Each row was made from one small tree. Brackets hold a mark, then the marks that hang from it, in the order of their numbers. Every link used is in the known rows. Write each row's tree.
(in the rows, 128 means zero)
Known rows
[Q_107 [Q_350 Q_600] Q_371]: [187 105 155 102 144 102 171  68 105 104 138 158 160 133 125 110 133  99
 137 108]
[Q_107 [Q_350 [Q_600 Q_351]] [Q_371 Q_197]]: [159  95 150 130 146  75 174  53 139 121 146 126 185 150 134 128 183  83
 125 120]
[Q_351 Q_470 [Q_600 [Q_371 Q_197]]]: [157 136 148 146 163 119 146 163 149 109 132  96  88 159 130 124 108 120
 137 180]
[Q_350 Q_107 [Q_600 [Q_351 Q_470] Q_371]]: [104  71 140 176 154 129 178 129 133 233 128 156 123 176 102 195 119 134
 130 153]
[Q_600 Q_350 [Q_351 Q_470] Q_371]: [117 108  55 166 115 117 110 157 110 187 134 138  72 126 100 183  92 121
 122 163]
[Q_600 [Q_351 Q_470] Q_371]: [147  67  94 166 135 121 134 131 128 187 124 143 101 164 108 192 106 133
 125 192]
[Q_470 [Q_351 [Q_600 Q_350]]]: [126 185 133  93 102 145  73 146 139  74 155  84 116  73 149  61 126 120
 118 102]
[Q_107 Q_371]: [161 108 124 111 116 124 120  90 104  83 113 159 169 128 136 118 146 141
 125 129]
[Q_600 [Q_350 Q_107] Q_351 Q_371]: [ 92 126  97 132  98 157 116 140 128 192 111 147 105 120 112 161  95 155
 141 103]
[Q_24 Q_197]: [147 105 143  97 115 132 122  84 122  88 113 137 144 127 140 112 131 119
 124 124]
[Q_351 Q_470]: [141  82 114 135 132 110 118 109 115 113 125 154 144 145 129 163 152 128
 107 172]
[Q_350 [Q_107 [Q_371 Q_197]] Q_600]: [103 120 169 133 139 113 176  78 117 107 115 156 199 144 141 120 193 141
 130  99]
[Q_107 [Q_371 Q_197]]: [144 118 123 124 117 107 133  80 112  62 114 140 175 137 147 114 182 135
 128 138]
[Q_350 [Q_107 Q_371]]: [129 105 147 110 127 136 138  88 115  99  88 170 201 141 138 129 167 159
 124 106]
[Q_350 [Q_107 Q_371] [Q_600 Q_351]]: [112  89 160 139 141 120 161  73 133 160 123 164 204 155 128 151 180 132
 113  93]
[Q_351 Q_470 [Q_600 Q_350 [Q_371 Q_197]]]: [131 178 108 147 143 116 122 190 130 108 141  92  56 122 122 114  94 111
 136 151]
[Q_350 Q_107 [Q_600 [Q_351 Q_470]]]: [ 86  66 150 163 156 105 158  98 147 192 133 158 181 170 122 193 188 118
  98 135]
[Q_470 [Q_351 [Q_600 [Q_371 Q_197]]]]: [151 157 168 113 122 153 129 146 151  97 141  67 100 121 145  69 106 144
 158 160]
[Q_351 Q_470 [Q_600 Q_371]]: [176 125 146 135 163 137 136 171 141 130 129 117  76 152 121 133  76 128
 134 173]
[Q_470 [Q_351 Q_600]]: [151 143 177  94 124 145  94 120 156  76 149  87 150 113 156  72 140 132
 122 131]
[Q_470 Q_351]: [132 104 131 104  92 142 101  91 115 100 135 125 157 109 144 107 150 151
 129 148]
[Q_351 Q_470 [Q_600 [Q_350 Q_107]]]: [ 97 160 140 122 153 123 107 170 146 104 120 123 138 120 136 130 151 114
 102 103]

Write each row's tree
[109 187 151  99 124 143 103 146 127  72 116 103 167  87 147  60 157 139
 124  76]	[Q_470 [Q_351 [Q_600 [Q_350 [Q_107 Q_371]]]]]
[104 192 148 113 129 157 129 174 149 111 118 101  92 114 133  94  96 145
 153  93]	[Q_351 [Q_600 [Q_350 Q_107] [Q_371 Q_197]]]
[168 147 167 104 123 168 119 152 143 116 140  86  87 116 134  71  73 149
 153 150]	[Q_470 [Q_351 [Q_600 Q_371]]]
[116 166 133 130 161 112 120 165 126  87 106 133 158 125 133 114 161 112
 101  98]	[Q_351 Q_470 [Q_600 [Q_350 [Q_107 Q_371]]]]
[124 198 123 115 102 150 107 173 132  93 151  64  73  85 139  60  90 136
 157 128]	[Q_470 [Q_351 [Q_600 Q_350 [Q_371 Q_197]]]]
[163  81 155 111 136 104 151  64 150 159 159 139 157 142 124 148 140  89
 121 117]	[Q_107 [Q_350 [Q_600 Q_351]]]
[140 189 126 103 101 167  97 178 123 113 148  83  59  80 126  64  58 139
 152 119]	[Q_470 [Q_351 [Q_600 Q_350 Q_371]]]
[150 170 105 134 141 132 114 199 122 127 138 115  49 115 114 121  62 115
 130 142]	[Q_351 Q_470 [Q_600 Q_350 Q_371]]
[ 90  98 159 151 142 102 170  66 144 141 123 144 213 160 140 144 214 127
 117 101]	[Q_350 [Q_107 [Q_371 Q_197]] [Q_600 Q_351]]
[ 68 102  89 152 126 110 105 129 134 164 115 149 159 131 123 193 179 120
  93 118]	[Q_600 [Q_350 Q_107] [Q_351 Q_470]]
[168  67 127 154 160 103 183 112 128 213 151 138  93 167  96 180  92  90
 139 173]	[Q_107 [Q_350 [Q_600 [Q_351 Q_470] Q_371]]]
[102 146 104 113  97 169 126 149 101 157 104 158  94 104 113 137  76 169
 156 100]	[Q_600 [Q_350 Q_107] Q_371]
[ 84 107  80 161 134  94 118 124 112 146 101 156 177 136 122 178 189 118
  94 116]	[Q_600 [Q_350 [Q_107 Q_371]] [Q_351 Q_470]]
[123 184 149 103 127 174 119 180 139 132 116 122  86 106 125 102  64 149
 149  84]	[Q_351 [Q_600 [Q_350 Q_107] Q_371]]
[115 158  80 127  89 139 117 142  98 116 130 132  70 102 121 121  87 143
 159 129]	[Q_600 Q_350 [Q_371 Q_197]]
[128 129  73 132  87 143 103 140 117 175 136 137  75 109 108 153  73 138
 139 125]	[Q_600 Q_350 Q_351 Q_371]
[101 106  66 154 115  95  88 126 125 148 138 139 128 122 121 179 159 103
  92 140]	[Q_600 Q_350 [Q_351 Q_470]]
